In the rows, 128 means zero.
Known rows, with every step that occurs:
B, Y: [150 109 139 123 177 146 128 142 102 139  89 132  98 145 115 154 125 121
 135 127 133 147 145 106  94 126 122 103 145 129 139 123 146 128 109 156
 115 120 115 104 111 129 129  94 121 183 149 122]
Y, T, U: [133 112 133 127  96 156 121 126 143 168 163 133 166  79 110 151  81 121
 142 122 122 134 127 115 141 140 116 132 151 105 120 127 137  98 124 134
 135 124 118 114 119 134 129 143 139 139 112 124]
T, U, G: [131 125 124 137 133 141 128 132 143 176 176 132  97 141 102 173  52 130
 126 110 138 145 144 126 122 152 145  91 139 103 133 132 111 104 109 148
 139 111 147 128 115  94 129 123 131 124  77 125]
M, U, G, Z: [134 119 103 141 159 148 120 118 159 146 118 134  63 186  91 178  75 129
 112 124 144 168 157 119  97 134 125 120 123 106 147 151  91 106 110 154
 132 114 156 151 128  83 136 120 112 165  74 102]
W, D, S: [161 108 138 122 160 143 120 131 118 167 113 131 136  94 117 165  62 156
 136 119 132 159 132 128 118 132 102  69 150 116 136 115 121 145 124 149
  86  74 101 110 127 180 117 123 129 172 150 123]
F, L, H, E, T, U, M: [125 100 100 136 103 168 142 123 150 163 190 130 157 146 123 113 128 110
  86  99 144 114 143  63 159 162 119 127 133 124 105 127  97  93 148  78
 139  92 103  99 115 128 139 156 139 134  60 110]
M, U, T, Y, B: [128 132 155 135 166 153 127 150 138 118 127 137 114 176  98 114 109 116
 118 129 129 148 141 139 144 124 132 133 143 127 146 151 132 113 112 116
 149 108 132  67 110  91 132  94 108 121 111 111]
M, U, T: [141 119 115 128 143 167 119 132 142 148  98 130 129 146 101 151  92 129
 119 120 127 177 135 133 118 127 117 153 143 117 131 147 105 105 113 153
 128 128 146  79 123 120 127 108 112 176  93 113]
U, M: [154  96 136 140 161 135 122 129 115 141 115 131  83 158 124 159  59 134
 129 129 123 124 153  98 134 160 112 111 141 107 136 125 107 133 134 153
  84 110 120  99 130 140 123  87 145 158  92 126]
L, F, E, T, Y, B, A, W: [128 120 112 118 179 142 129 148 111 112 130 135 111 144 128  93 159 117
 123 129  90 149 132  85 160 166 102 125 150 121 155 112 119 158 143  87
 113 116 118  91  91 128 140  89 124 126 168  96]
H, L, F, E, T, U, M, R: [125  78 116 114 145 151 130 124 134 157 152 110 104 171 131 139 129 113
  99 104 131 123 158   9 148 162 141 167 133 107 108 154 105 126 129  75
 156 122  98 101 118 142 133 167 170 161  84 121]
G, U, T, E, F, L, H: [133 140  98 135 107 174 152 150 180 130 170 119 187 148 102 168 109 121
  81 101 126 150 131 138 131 133 127 173 128 133 124 130 122  79 143 104
 121 109 145 104 113 111 135  99 133 132 109  87]
A, W, D: [145 117 108 127 160 153 116 111 141 164  99 144 138 105 119 165  56 149
 142 123 125 167 146 119 129 163 111  80 156  95 145 105  96 138 135 132
  81  97 104  86  97 136 121 124 143 178 128 130]
G, U, T, Y, B: [134 143 158 141 164 149 130 162 144 100 145 135 109 149 112 111  73 126
 127 126 134 121 139 146 146 125 131 133 138 107 145 143 135 103 116 114
 138 108 123  94 116  76 129 124 125 112 106 106]
Y, T, E, H, L, F: [148 115 108 126 111 168 116 126 146 138 190 134 164 120 127 160 137 119
 102 128 148 146 126  74 165 159 129 158 141 140 114 133 156  96 133  67
 147 130 115  99 114 151 121  99 151 118 133 117]
D, S: [157 102 118 131 148 135 125 144 113 164 109 137 116 109 113 157  92 138
 143 127 125 154 131 145 124 128 115  87 146 129 138 125 144 141 124 151
  97 101 124 142 131 180 115 112 120 170 141 129]
F, E, H: [153 113 129 122 144 151 146 135  97 160 138 148 134 106 112 147 101 121
 115 132 140 149 144 136 130 165 114 109 151 135 128 125 144 136  98  98
 108 128 112 108 126 145 133 134 105 146 118 104]
E, F: [147 104 125 124 154 141 139 132 134 152 117 122 111 146 111 192  66 131
 127 126 118 152 137 114 135 146 124 127 145 124 141 119 133 117 122 146
  83 113 131 123 115 145 117  55 104 165 152 125]
B, A: [160 109 133 121 173 127 116 127  98 153 115 124  88 123 112 162  99 128
 132 136 108 153 129 127 105 140 112 102 152 119 144 115 106 131 123 126
 103 114 126 108 137 142 134  81 125 149 138 124]
G, U, T, Y: [141 138 142 132 139 163 129 167 152 122 131 124 140 147 110 144 100 134
 126 116 135 140 140 146 125 121 133 153 135 108 133 136 112  94 104 134
 126 121 124 113 116  93 132 157 130 135  95 101]
H, L, F, E, S: [135 109 108 120 175 141 137 141 137 165 126 131  99 153 123 147 115 145
 107 133 145 147 124  70 122 118 157 135 132 142 138 131 145 155 142 121
 148 117 133 136 129 147 111 133 128 161 164 117]
F, E, T, Y, B: [128 113 153 120 146 144 153 148 110 124 138 141 135 120 122  95 105 116
 119 133 132 119 137 114 148 172 117 108 154 131 133 127 152 130 110 101
 115 118  95 103 116 115 144 141 102 119 127  99]
W, A, B, Y, T, E, F: [156 102 142 114 129 155 144 162 142 108 115  91 149 119 135 129 112 124
 133 111 120 137 116 104 117 143  98 141 149 132 150 112 184 125 121  97
  89 120 127 101  98 171 139  83 159 139 159  99]
L, F, E, T: [140 104 115 112 135 156 129 127 124 137 103 131 133 127 116 144 106 130
 109 122 116 160 130  80 135 161 101 150 147 112 120 121 126 128 131 157
 107 136 115 120 118 165 128 111 126 181 134 100]
L, H: [141 114 113 139 145 135 126 115 130 140 132 154 139 140 100 149  90 127
 117 128 128 142 136 153 126 146 137  94 155 123 129 124 127 120 126 161
 116  95 122 105 117 135 130  48 137 146 118 127]
R, M: [151  91 121 138 166 141 119 125 115 148 106 127  90 153 113 173   4 139
 128 133 118 140 145  98 123 164 133 105 148  99 128 115 141 126 137 156
  84 106 100 128 137 147 129  72 124 141 113 133]
T, Y, B: [138 119 168 136 172 123 132 145 112 123 134 144  93 161 116 117  78 119
 131 143 130 123 143 132 145 144 139  82 152 126 150 128 151 131 118 110
 119  95 106 106 113 103 129  86 118 106 143 128]
M, U: [142 110 127 128 152 152 120 126 132 159  91 135 107 158  98 165  91 120
 125 127 132 164 142 140 109 124 132 117 145 116 137 141 123 124 106 131
 138 121 121  98 119 134 122 131 116 163 125 119]
A, B, Y, T, U, M: [134  94 152 141 130 155 125 143 122 115 149 116 124 134 125 125  90 108
 147 107 119 100 149  88 130 127  97 122 140 106 148 141 136 127 134 129
 123 115 103  56  99 154 127 110 183 156  88 113]
W, D: [152 114 150 121 158 143 118 113 123 157 109 133 127 110 117 171  40 147
 125 126 135 153 141 114 113 150 115  77 154  98 132 114 108 125 119 148
  92  91  97  91 119 140 126 118 136 164 128 125]
B, A, W, D, S: [161 112 104 119 184 143 110 133 120 171 108 129 128  83 128 159 106 154
 151 118 101 176 128 134 119 136  86  67 153 114 156  99  89 166 139 112
  76  74 116  96 113 180 124 114 135 169 164 121]
R, M, U, T, E: [143 107 120 135 130 177 123 143 155 150 107 113 125 185 110 158  41 133
 121 115 124 161 138 100 124 161 140 160 136 101 122 127 128 120 121 152
 101 127 115 111 130 133 142 125 119 122  81 101]
F, L, H, E: [138 113  90 131 132 149 138 119 131 157 128 148 148 131 108 112 149 117
  87 123 154 136 140 119 132 146 141 103 144 141 122 117 123 115 147  96
 127  93 118 121 114 133 133 116 133 154 117 125]
R, M, U, T, Y, B, A, W: [130 119 107 139 205 159 114 152 127 116 125 123  85 197 118 118  80 122
 132 127  87 158 141 103 145 145 128 134 142 107 160 128 112 139 142  90
 122  99 126  61 111 102 145  54 110  99 119 111]
B, Y, T: [143 105 128 118 141 158 124 136 108 132 107 132 151  89 114 139 151 120
 133 127 119 139 134  97 119 135 100 137 150 127 127 127 161 111 122 162
 117 127 115  94 117 137 134  85 132 185 143 119]
B, Y, T, E: [150 111 142 116 115 165 132 148 125 138 120 126 165 100 122 129 162 119
 139 122 130 132 134  98 123 153 110 138 146 128 122 115 170 122 111 155
 106 134 106 115 111 134 142 133 140 153 140 102]

Rows:
[149 109 108 132 160 149 126 118 117 159 166 144 118 127 118 176  89 120
 110 132 158 150 138 119 130 145 138 102 145 152 129 139 135  97 111  41
 143 118 116  87 128 126 119  96 116 140 110 139] : E, H, L
[134 108  94 126 114 159 137 115 144 145 129 144 158 117 109 116 133 126
 113 114 149 134 127 115 158 175 127 121 150 117 112 116 127 107 119 139
 113 104  97 116 117 138 138 114 105 153 100 113] : L, H, E, T
[145 102 140 136 171 137 129 141  99 113  85 129  94 152 113 136  84 116
 141 125 127 139 145 140  87 121 118  89 149 123 164 129 148 141 117 134
 106 119 104  79  99 151 123  89 141 179 130 123] : A, B, Y
[143 107 147 123 134 150 121 151 131 128 134 109 148 103 130 111  84 116
 142 111 125 133 121 112  98 114 103 110 155 116 146 129 163 114 126  86
 149 115 122  86 103 155 136 127 178 142 123 115] : W, A, B, Y, T, U
[157 113 143 120 109 176 139 151 109 138 162 134 175  94 120 137 177 111
 128 125 132 138 138 108 136 162  99 138 148 138 119 126 182 110  97 115
 122 134  97  96 112 135 145 117 113 131 133  97] : B, Y, T, E, H
[152 111  99 127 158 154 118 132 136 174 101 142 149  88 122 160  77 157
 152 115 123 171 136 135 134 143  98  68 152 111 149 105 110 155 139 136
  73  79 107 107 103 174 115 133 131 185 148 127] : A, W, D, S
[148 110 133 125  86 157 128 130 140 153 135 132 170  83 116 140 113 130
 136 130 124 132 128 121 146 170 112 140 151 114 117 114 150 116 125 148
  93 132 110 125 123 141 139 149 143 132 118 112] : Y, T, E
[137 115 153 112 180 133 130 149  95 105 143 122  96 152 123  99 145 116
 109 133  99 139 128  80 145 153 103 127 149 127 142 122 131 147 131 102
 128 110 108  95 113 136 145  76 118 112 170  92] : L, F, E, T, Y, B, A
[143 102 106 116 140 153 152 136 129 167 111 117 124 134 118 158 127 123
  95 121 143 147 139  84 140 146 129 139 135 143 132 113 129 111 142  82
  95 110 130 137 115 141 121 117 102 175 153 123] : H, E, F, L
[149 112  91 128 171 134 114 125 116 160 104 136 100 122 117 154 104 129
 148 134  97 166 134 135 118 154 108 100 152 114 155 104  94 143 138 110
  89 120 135 101 112 139 130  90 131 160 138 130] : B, A, W
[151 110 140 141 161 147 122 140 134 128 112 126  76 163 120 165  45 134
 133 116 134 116 154 114 127 135 116 128 130  93 137 133 107 125 120 133
 108 112 115 112 134 127 119 155 153 152  85 111] : G, U, M
[144 104 148 129 108 157 133 145 122 114 111 123 156 105 118 116 128 113
 144 123 125 123 134 128 116 148 110 127 150 124 145 124 172 136 121 137
  98 132  96  90  99 158 139 130 162 148 125 105] : A, B, Y, T, E
[136 130 116 136 186 138 120 153 123 119 140 138 103 134 120  97 126 123
 140 136  95 148 133 136 154 156 112 114 151 125 165 118 105 135 140  95
 101 108 144  71 103  94 140  55 125 115 123 121] : U, T, Y, B, A, W
[121 119 112 130 108 155 131 126 144 170 187 127 126 117 105 169  55 132
 123 104 131 150 135 107 131 172 119 111 140 103 121 138 107  78 113 146
 139 123 137 111 122  97 134 132 102 134  57 117] : E, T, U, G
[157 122 132 133 105 167 136 147 131 151 170 137 155 121 115 148  97 126
 118 124 134 156 133 136 147 181 109 137 146 127 122 124 130 106 104 118
  99 134 122  97 125 127 137 111 103 118  83 101] : U, T, E, H
[150  95 152 130 150 149 120 154 123 114 144 100 120 133 142 107  73 118
 141 104 120 111 135  82 118 126  90 118 145 111 147 130 145 124 137  93
 130 108 119  71 107 162 134 115 200 143  94 111] : W, A, B, Y, T, U, M
[139 112 105 126 148 153 150 129 155 147 129 131 131 156 108 150 133 125
 110 111 149 137 135 115 163 152 154 129 141 127 130 109 134 126 115 142
  92  83 123 141 101 145 125  58 106 147 149 115] : L, H, E, F
[131 115 114 129 171 136 125 138 110 127 145 137 113 129 126 110 124 119
 142 137  92 144 131 124 153 170  95  95 155 122 157 117 115 128 136  76
 111 112 107  77 107 105 143  84 101 113 134 119] : E, T, Y, B, A, W
[138 114  95 138 141 136 130 114 119 145 143 153 156 133 102 146 109 118
  87 131 122 149 138 141 110 135 126  95 149 144 127 131 124 102 155 113
 131  95 127  86 123 134 132  55 140 155 117 131] : F, L, H
[156 101 136 121 152 143 120 141 110 105  94 113 141  92 129 106  98 127
 135 123 118 137 119 120 102 126  85 115 159 124 150 127 168 120 136 108
 119 119 125  75 114 167 137  80 173 166 129 118] : W, A, B, Y, T
[148 111 108 122 159 159 144 129 112 163 154 143 131 110 125 153 113 116
 102 130 171 143 138 109 122 152 145 114 146 160 125 131 140 122 103  33
 135 129 112 100 127 137 127 143 123 148 112 120] : F, E, H, L
[146 132 121 134 137 163 121 143 149 133 111 129 126 116 109 155  59 139
 130 116 132 150 134 140 124 125 118 157 138  95 133 136 111  92 119 147
 124 131 134 107 129 113 124 144 133 168  84 108] : G, U, T
[129 107  79 124 109 162 141 111 132 150 139 144 180 107 111 111 146 118
  83 117 145 141 130 107 143 164 115 124 146 140 109 123 121  90 148  95
 131 105 107 104 120 136 140 119 113 159  95 117] : F, L, H, E, T
[147 110 127 119 160 142 127 134 119 139  90 135 105 148 116 146 104 128
 115 128 126 153 139  97 124 145 126 132 146 113 135 116 129 154 125 161
 108 125 129 136 111 158 121 106 145 173 158 109] : L, F, E
[152  92 144 132 161 135 123 132 118 138  95 122  65 166 116 153  84 131
 128 120 121 112 173 110 126 150 122 136 133  79 129 156 114 126 118 134
 118 106  93 113 139 125 130 159 149 157  78 124] : G, U, M, R
[147 119 170 128 196 113 124 147  93 122 142 131  74 156 120 119 110 115
 130 146 111 125 135 136 128 138 128  82 151 130 156 121 132 140 118  94
 122  93 116 101 122 105 140  68 118  93 158 122] : T, Y, B, A
[138 119 129 127 136 145 125 149 133 127 160 107 128 104 125 117  80 128
 129 100 130 135 126 113 100 133 108 103 147 113 146 138 152 102 120 109
 154 113 152  85 103 125 140 105 177 129  87 113] : W, A, B, Y, T, U, G
[147 105 122 117 149 155 148 138 143 159 102 116 103 142 118 165 110 131
 127 117 149 139 136  96 156 153 141 136 139 119 137 107 133 128 114 132
  79 108 122 154 109 144 120 112  96 165 157 118] : H, E, F
[142  94 119 134 168 158 117 125 125 154  87 123  87 188 104 182  28 130
 124 125 123 158 148 106 109 141 142 122 140 104 132 132 134 128 123 139
 121 109 104 111 132 145 128 100 114 142 116 123] : R, M, U
[112 121  81 129 143 162 128 122 181 151 190 119 100 168 117 164  86 124
  91 105 160 153 138  24 122 150 136 150 118 114 127 139  86  93 125  95
 157 130 154 171 115  89 136 160 149 157  72  93] : H, L, F, E, T, U, G, Z
[130 111 115 110 153 160 135 144 139 137 137 122 147 155 129 136 150 122
  96 122 149 147 130  53 134 143 146 151 138 149 116 128 127 116 119  78
 142 130 109 118 105 130 131 146 141 151 137 110] : H, L, F, E, T, Y
[143 101 111 118 120 164 135 123 133 163 104 129 133 108 116 124 112 132
 129 120 150 138 129  89 151 174 115 131 149 108 117 116 123 109 116 125
  98 127 100 134 125 136 132 165  96 169 105 115] : H, E, T
[148 141 107 136 137 182 118 149 168 125 178 125 130 162 122 168 106 125
  99 107 162 155 130  99 144 132 139 180 124 122 123 143 124  86 117  52
 163 133 127 108 115 116 119 143 146 122  98  96] : G, U, T, E, H, L, F
[130 107 110 132 102 162 157 140 135 103 154 120 204 125 111 132 159  99
  94 111 109 131 133 128 122 133 109 140 144 160 143 129 175 110 158 103
 111 105 114  58  87 158 139  40 150 144 145 101] : A, B, Y, T, E, F, L, H
[134 127 154 140 164 137 131 151 122 114 146 140 115 145 116 104  84 125
 125 137 124 131 138 130 155 149 127 115 150 124 144 133 137 111 123 135
 113 106 126  86 116  92 133  62 116 119 109 122] : U, T, Y, B
[150 123 139 124 208 129 120 152 108 143 140 136 111 116 132 119 119 140
 149 128 103 151 134 138 145 134 103  46 152 129 168 105 115 174 134  81
  94  54 103  83 100 150 130  99 126 116 183 121] : T, Y, B, A, W, D, S
[143 143 162 132 185 139 122 165 124  99 148 122  89 146 115 109  98 122
 128 128 116 126 130 141 134 120 118 132 139 110 154 136 114 114 111  91
 141 104 128  81 128  81 141 107 123  98 120  99] : G, U, T, Y, B, A
[135 112  96 126  80 160 149 125 155 143 176 128 220 101 110 153 150 114
  84 119 108 139 125 118 150 160 114 156 145 155 114 121 153  91 162 115
 106 105 129  97 112 144 140  57 136 129 140 107] : Y, T, E, F, L, H
[154 115 119 132 146 158 122 132 139 148 172 134 118 174 123 176 111 118
 101 126 158 156 136  91 140 151 151 128 137 143 127 129 140 113 119  60
 143 120 115 118 111 139 117 107 140 117 134 120] : T, E, H, L, F
[146 108 118 132 132 170 123 141 126  98 167 126 148 141 126 136 152 102
 110 118 145 136 131  86 135 133 119 148 141 148 142 142 174 117 132  52
 154 130 102  63  91 161 121  88 167 138 140 109] : A, B, Y, T, E, H, L, F
[137  80 140 127 107 142 121 120 124 161 157 121 128 116 114 134 112 121
 133 120 101 107 160  76 159 167 112 151 146  87 112 150 124 115 130 143
 127 109 100  98 132 138 139 141 160 142  74 133] : Y, T, U, M, R
[131 112 150 131 145 136 135 139 113 120 150 141 121 136 116 118  82 119
 126 136 122 126 136 119 154 166 114  98 153 123 137 132 148 103 123 114
 120 108  96  92 120 101 134  89  95 113 123 119] : E, T, Y, B
[145 109 111 122 121 156 150 149 140 100 151 104 204 124 131 113 151 112
  87 109 112 138 118 113 109 133 101 131 148 163 140 119 182 104 160  68
 118  98 132  68  93 165 147  40 174 131 152  99] : W, A, B, Y, T, E, F, L, H
[130 114 120 123 115 161 145 140 152 141 147 141 169 145 111  99 172 120
 109 115 154 126 134 118 162 169 142 122 146 130 110 117 129 108 103 126
 121  96  87 128 100 121 146 129 105 120 111 107] : L, H, E, T, Y
[138 115 148 135 208 148 116 154 115 111 135 111  72 200 115 122  72 121
 114 130  97 146 137 100 132 132 131 134 140 118 148 139 124 129 130 105
 138  92 118  67 131 108 149  48 102  87 119 110] : R, M, U, T, Y, B, A
[121  82 100 128 103 156 143 115 133 169 169 128 146 148 116 101 164 105
  84 101 131 111 162  63 157 179 128 137 137 112  98 150 102  99 148  80
 152  88  87 100 119 126 151 164 132 138  49 124] : F, L, H, E, T, U, M, R
[135 146 120 139 182 148 121 163 140 103 138 134 101 142 120 107 110 124
 143 124 106 141 136 148 145 129 116 129 140 105 166 129 103 125 131  76
 127 110 134  80 105  81 137 119 128 109 119 104] : G, U, T, Y, B, A, W
[141  83 151 132 146 127 126 128 119 171 142 122  79 177 116 148  80 119
 134 118 115 114 170  88 132 162 134 114 142  89 124 147 111 132 119 136
 125 101 100 111 123 125 133 142 150 137  77 138] : T, U, M, R
